Known rows, with every step that occurs:
vufa fopeb pusuzet tufin bukina: [-48 -12 -28 -18 -24 -49   1  37   4 -18  10  34 -18  42  28   7 -30 -50
   4   3   9 -12  22   3  16   4   3  34 -11  24  44  51 -57   7  48  56
  13]
mulo pusuzet kimuka vufa: [-16  38   2   2 -31 -58  53  15  14  20   0  10  25 -28  38 -44 -37 -24
  35 -29  23  -2  29  11  51  17 -21  18  13  -5  41  29 -64  -3  38  28
 -10]
pusuzet kimuka: [-34   9  -3   2 -29 -32  28  36  -7  15  29  31  12   9  46  -9 -31 -29
  25 -27   0  -1  38  10  42  30 -15  30  -8  -1  38  21 -68  -4  30  26
   1]
fopeb vufa kimuka pusuzet: [ 19  17   8   4 -20 -14  39  12  32  32  12  42  34 -26   0  -9 -37 -29
  44 -23  -7  17  21   8   5  29 -12  15 -14  24  67  12 -45   4  38   7
   5]
bukap fopeb zepuv: [-19  -9 -46  14  -9 -31   9  56 -29   7  40  39   4  29  -1   4 -47 -34
  21 -36 -18  17  17   7  30  -8 -25  30 -29  22  70  39 -46 -18  18  26
  41]
zepuv fopeb pusuzet: [-18 -17 -27  10 -30 -32  37  37  20  -2  11  33  -3  -6  13   5 -27 -37
   8   3  -2   1  11  -1  41  36  -1  17  -5  10  47  50 -63   3  22  10
  15]
zepuv fopeb vufa kimuka pusuzet: [ 24  11 -14  22 -31 -14  47  17  35  22   4  38  31 -40  -3   2 -43 -37
  32 -20 -16  11  17   4  14  38 -16   9 -11  14  52  18 -40   8  28  -3
   7]
mulo pusuzet tufin zepuv fopeb: [-12   5 -32  26 -50 -68  35  20  -4 -20  45  24   5   9 -23   7 -38 -11
  -2 -20  12  -8  33  17  26  38   5  -2  12  19  28  46 -44 -12  15  12
   6]
kimuka vufa fopeb pusuzet mulo bukina: [-43   1  -2 -24  35 -38   6  20  16   7 -38  26   2  22  37  -5  -6 -54
   0 -43   4  -6  11  -2  26  12   3  49   4  -6  37  24 -43  36  38  24
 -16]
mulo pusuzet kimuka: [-27  17   9  -2 -34 -50  48  23   5  16  27  12  15 -11  37 -26 -45 -21
  25 -17  14  -3  37  15  46  38 -21  21  -8   8  41  27 -72 -12  32  35
 -13]
tufin zepuv fopeb vufa: [ -8   7 -24  35 -18 -23  29  42  12  16  42  52  20   8  -9  27 -11 -24
  16 -49 -21   6  19  13  21  40 -11  26   8  17  49  20 -53   2  13  -4
   3]
kimuka vufa: [-15  19 -20   7 -24 -45  15  30   8  10  16  39  27   4  15  -9 -15 -37
  31 -34   1  17  11   7  35   9  -7  33   3  -1  57  32 -46   4  23  13
  10]
pusuzet tufin bukina: [-45   0 -31   3 -51 -60   6  45 -25 -12  39  50   1  29  12  -3 -27 -27
   9 -10   2   7  32  -9  18   8  -9  34 -17  16  43  48 -43 -14  25  49
  18]
vufa fopeb pusuzet: [-29 -12 -14 -18  -1 -19  11  30  21  -1   9  21  -2  28  32  13 -28 -53
   8 -20  -2  -1   9  16  25  21   0  33 -12  20  53  36 -65  21  39  34
   6]
zepuv fopeb pusuzet tufin vufa kimuka: [  5 -16 -27  14 -38 -52  33  32  18 -11  -5  28 -12  -4 -19 -12 -46 -34
   6  19   3  -5  19   3  36  25   0   5 -33  24  16  64 -50  14  21  24
  15]
fopeb zepuv: [-31  -9 -42   2 -20 -48  18  63 -21  11  38  44  17  24  -7   7 -26 -24
  13 -24 -16  18  10   7  41  15 -21  33 -26  14  41  25 -47  -5  23  41
  47]
vufa kimuka pusuzet: [ 17  11  -5   9 -39 -26  31  11  24   9  16  23  26  -6   9  -7 -42 -25
  33  -7   4  18  28  11  13  20  -9  15 -27  25  63  26 -41   3  30   8
  14]
kimuka vufa fopeb pusuzet: [-14   9 -18 -13   1 -28  13  28  31   0 -14  23   3  12  27  -3 -16 -55
  23 -24   4  -3  -5  14  29   4  -1  34  10  10  55  33 -58  29  48  22
   6]
vufa kimuka pusuzet fopeb: [ 29  10 -14 -12 -30 -19  20   2  21   9  11  11  16   3  14   9 -50 -53
  25 -10  -4  18  19  22  15  -5 -12  23 -17  15  45  15 -43  19  56  12
  17]
fopeb vufa: [-23   3   0   1  -6 -25  26  44   8  28  34  61  22   1  11   6 -19 -30
  30 -41 -15  13  14   7  23  38 -10  34  -5  13  59  23 -56  -1  25  25
   4]
kimuka pusuzet tufin vufa: [ -6  11 -22  -2 -62 -77  29  30 -11 -11  27  43   7   0  -3 -28 -50 -19
   5   7  17   0  16   8  15   7  -1  23 -15  24  55  71 -57   6  44  43
  -1]
tufin vufa fopeb pusuzet mulo bukap: [-35 -19  -4  -5   5 -33   6  18  16   0  -4  -1 -19   3  23  -5 -29 -47
 -35   1  18   2   8   6  34   2 -14  57 -24  21  33  28 -34  49  36  44
 -15]
kimuka vufa fopeb pusuzet tufin: [-16   4 -24 -17  -5 -45   9  16  13 -21 -22  29  -3  20  12  -5 -16 -50
  27 -24  13  -9   5   8  27   9  18  21  17   1  40  41 -54  22  48  37
   9]
zepuv fopeb pusuzet tufin bukina: [-36 -18 -37   6 -52 -61  26  43  -5 -21  13  44 -19  14   9   5 -29 -38
  -1  19   0  -8  27 -15  35  20   0  16  -7  12  33  67 -54  -9  27  34
  18]
tufin pusuzet: [ -9   6 -18  17 -28 -45  31  33  -9   7  29  45  28  22   5  -6 -46 -28
   3 -33  -1  36   9  -1  30  20 -11  42 -15  14  54  32 -49 -11  12  34
  -5]
mulo bukap fopeb zepuv: [-18  -9 -40  24   0 -18   5  34 -32   4  43  29  13   9 -21   4 -43 -30
  10 -31 -22  22  15   8  39  -9 -22  41 -31  32  61  24 -25  -9  17  31
  56]
tufin vufa: [-24  10 -21   7 -33 -53  14  49   2   9  38  37   5  13   8 -13 -33 -25
  -1 -13  -5  13   6  17  31  11 -23  46 -30  20  50  52 -60   6  23  36
   2]
mulo bukap: [-21   0 -13  16 -20 -20  15  17  -7   2  46  29  26   6   1   7 -18 -28
   7 -20 -11  27  18  10  41  24  -7  42 -10  17  49  16 -34   3  20  29
  25]
kimuka vufa fopeb pusuzet tufin bukina: [-31   7 -28 -16 -20 -53   4  26  15 -19 -11  29 -14  23  19  -7 -19 -56
  18 -10  13 -12   9  -7  26 -12   2  36   5  16  44  53 -50  17  52  50
   9]

Rows:
[-25  19 -44  -5   3 -41  14  42  -8  15  -6  17  17  19  34  -7 -26 -51
  33 -54  -7  -4   7  12  57  -3 -32  37  -2  -9  23  -2 -56  21  49  35
  25]	pusuzet kimuka vufa fopeb zepuv
[-23  10 -57  -6   4 -41   1  48   0   8   4  28  20  30   4   9 -20 -45
  23 -47 -13  12 -10  15  40  -9 -25  45  -5   3  39  12 -39  22  35  35
  34]	kimuka vufa fopeb zepuv
[-12   5  -9 -19   4 -17  19  35   5  25  32  40  13  11  18  25 -28 -57
  20 -37 -23   7   7  19  25  15 -19  49   4   1  46  12 -58  14  47  32
   5]	pusuzet fopeb vufa
[-20 -12   4  23  20   5  14  11 -11  19  20  39  11 -15  10   2 -32 -36
   6 -46  -3  15  41  -3  20  17 -19  48 -10   8  68  14 -27   2  14  16
 -10]	pusuzet mulo bukap fopeb vufa
[-52 -18  -1 -25  32 -29   6  28   4   5 -12  26  -3  35  38  11 -20 -48
 -15 -33  -7  -8  19  -1  16  28   3  52 -13   8  35  22 -49  29  31  31
 -13]	vufa fopeb pusuzet mulo bukina
[-11  12 -16  11 -29 -42  46  25  26   8 -23  22   3 -27  39 -21 -16 -46
  35 -13  13 -19  22  -1  63  22  -9  11  17 -14  30  40 -68   9  38   0
  -2]	zepuv fopeb pusuzet kimuka vufa
[ 12 -10  -4   9 -18 -39  15  26   8  -6  -2  27 -24  12 -13 -27 -61 -38
  22   2  10  -5  28   7  16  -7   2   7 -45  39  53  76 -53   3  31  33
   4]	bukap fopeb pusuzet tufin vufa kimuka
[-11   7  -7  14   9  -6  19  36   1  18  30  56  12   3  12   4 -38 -35
  38 -51 -16  12  26   8  11  14 -20  32  -6  16  87  40 -60 -14  28  18
  -3]	bukap fopeb vufa
[-18   7 -35 -25 -14 -58  25  40 -11  15  30   6   6   8 -11  12 -54 -40
   2 -13  -9   8   3  21  46  -7 -33  33 -14  15  24  23 -49   4  51  50
  45]	mulo pusuzet fopeb zepuv
[-27  -9 -13  12 -30 -32  47  35  13   6   3  23  -7 -12  43  -8 -31 -41
  15   1   2 -13  34   4  54  42  -5  11  -5  -2  27  38 -79   2  35  10
  -2]	zepuv fopeb pusuzet kimuka
[-12  -2  17  14   0  -4  27   7   0   2  14  19  -7  -9  35 -22 -38 -47
  19 -14   8  -7  48   5  45  11 -10  30 -14  25  61  33 -61  -2  40  26
  10]	mulo bukap fopeb pusuzet kimuka
[-12   6 -22  -2 -10 -47  -2  12  12 -21  -2  28  -8  38  -4   7  -5 -48
  22 -40  18 -19  13  21  25   5  24  20  23  20  43  33 -54  27  45  18
   9]	kimuka vufa fopeb pusuzet tufin zepuv
[-21  25 -19  -3  -5 -25  15  22  13  10  -4  16  18  15  55 -13 -23 -52
  33 -57   4  -3  19  19  41  12 -20  41   6 -13  36  13 -59  25  46  26
  -9]	pusuzet kimuka vufa fopeb
[-25 -10  -5   0  18 -22   5  -2  22  -3 -25   5   0 -10  27  -3  -8 -59
  -4 -25  18   4  12   2  43   5  -6  48   9   1  36  11 -28  46  36  25
  -3]	kimuka vufa fopeb pusuzet mulo bukap
[  8  -3 -17  24 -10  -7  36  32  30  28  15  43  26 -17  -5  21 -34 -37
  34 -36 -28  22  17   2  27  45 -20  15 -22   6  38  10 -41   6  13   1
   8]	zepuv fopeb vufa kimuka
[ 13   6   5  22  12   8  19  27  23  30  20  44  19   7   1   5 -48 -37
  49 -49 -20  21  31   9   6  14 -20  25 -26  23  77  20 -40  -8  19  10
   4]	bukap fopeb vufa kimuka
[  2  10 -22 -17 -35 -27  18  18   3   2  30  21  13   6  26   8 -45 -56
   9 -10  -1   5  18  22  19  -5 -13  36   0   7  53  33 -55  12  62  20
  11]	kimuka pusuzet fopeb
[  2   7   8  24  -2  -3  30  -3  -5  17  11  32  14 -41  13 -12 -44 -31
   5 -32   8  10  42  -1   3   7 -18  42   0  12  88  19 -25   5  33  10
 -13]	kimuka pusuzet mulo bukap fopeb vufa
[ -3   8  11  -1 -12 -54  23  16  12  20  -7  25  11  -4   6 -30 -44 -17
  -7 -14   3   7  24  -5   8   9 -18  38 -47  21  38  32 -27  20  23  23
 -20]	tufin vufa kimuka pusuzet mulo bukina
[-17  -5 -10   3 -42 -43  28  21  -3   7  17  22  17  -8  29 -12 -41 -23
  -2 -11  28   4  35   0  15  18 -10  30  -3  -2  61  38 -44   9  28  12
 -11]	kimuka pusuzet mulo
[ -8   2 -18  28  -6  -1   3  14 -11  -6  45  29  15   8   5   0 -33 -35
  11 -34 -14  24  28  10  23   2 -14  43 -21  27  76  32 -29 -11  20  21
  21]	mulo bukap fopeb
[-11 -11  -2  14  -1  -2  15   9   5  -4  25  25   0  -2   6  -5 -35 -43
  14  -9   0   9  26   8  30   3  -2  33 -12  40  80  45 -43  -5  30  22
  22]	mulo bukap fopeb pusuzet
[ -6  16   8   9  -3 -24  30  20  11   6 -17  27  -8 -10  46 -41 -34 -52
  45 -27  17 -20  36   5  43  -7  -6  17   6   4  72  52 -72  -5  40  11
  -7]	bukap fopeb pusuzet kimuka vufa
[-35  -3  -3   6   5 -52  24  28 -29  16   7  49  23  30  12  -9 -42 -22
 -17 -52  -6  28  23 -21  23  27  -4  56 -27   4  37  16 -28  -4  -2  33
 -29]	tufin pusuzet mulo bukina
[ -3   4 -44 -23 -29 -44  17  32 -15   6  29  19   7   6   2  10 -49 -49
   8  -9 -10  12   5  18  30 -20 -22  37 -13  14  39  23 -49  15  64  33
  49]	kimuka pusuzet fopeb zepuv
[ 12  -2  -7  23 -24 -17  45  15  29  24 -10  32  21 -43  10  -1 -46 -34
  14 -21   6  10  32  -5  10  37 -17  10  -8  -8  44  10 -27  19  15 -16
 -15]	zepuv fopeb vufa kimuka pusuzet mulo
[-35 -27  11   3  -6 -28  17   8   5   3   9  15  -8 -13  19  -7 -16 -38
 -14  -3  20   9  29  -6  39  24   1  35  -8  12  42  24 -33  20  18  25
   5]	fopeb pusuzet mulo bukap
[-22 -10 -13  -7 -40 -70  19  42  -4  -9  17  42 -21  11   2 -21 -34 -32
   1  14  15  -9  13   4  32  14  14  22 -20  27  41  81 -66   6  36  50
   4]	fopeb pusuzet tufin vufa
[-18  38  -6 -10  -7 -43  32   9  25   7  -7  -3  20  -9  51 -21 -40 -39
  28 -39  18  -5  17  19  43  12 -23  29  13  -2  37  15 -62  17  50  34
 -20]	mulo pusuzet kimuka vufa fopeb
[  9   2  16   9 -16 -20  35   5  22  37  -9  35  21 -32  13 -13 -39 -28
  23 -26  13   7  34   2   5  28 -18  23 -12   4  58   9 -33  14  24   4
 -15]	fopeb vufa kimuka pusuzet mulo
[  0   5   3   5   3 -10  25  32  24  36  20  49  25  -4   0   4 -26 -31
  44 -42 -18  22  22   8  19  36 -18  24 -23  15  48   6 -48   6  19  17
  11]	fopeb vufa kimuka
[ 18   2  13  23   1  -2  30   6  24  32  -7  34  13 -25  15 -16 -57 -33
  28 -37  11   9  45   1 -10   9 -24  17 -22   7  83  24 -33   4  25  -1
 -21]	bukap fopeb vufa kimuka pusuzet mulo
[  4  -1   1   7 -33 -34  23  10  21  14   3  15  16 -16  24 -14 -46 -28
  13 -15  23  14  39   1  14  17 -11  22 -25   4  51  20 -32  17  17   4
  -7]	vufa kimuka pusuzet mulo
[ -6  32 -21  13  -2 -32  27  18   1  11 -16  25  27  24  42 -23 -45 -49
  22 -63   5  14   9   0  38   7 -21  49   4 -11  37   4 -51  19  40  33
 -29]	tufin pusuzet kimuka vufa fopeb
[-28 -21 -29  25   8 -23   3  31 -36   6  25  21   5   7  -6  -1 -41 -31
 -12 -34  -3  16  30  -4  38 -10 -29  43 -32   6  48  17 -15   3   7  26
  31]	pusuzet mulo bukap fopeb zepuv
[-36 -14  -2  16 -14 -20  12  14 -12   5  30  22  14  -3  14   4 -19 -23
 -14 -25   7  23  30   0  36  23  -8  44 -14   4  40   8 -22  16   9  23
   1]	pusuzet mulo bukap
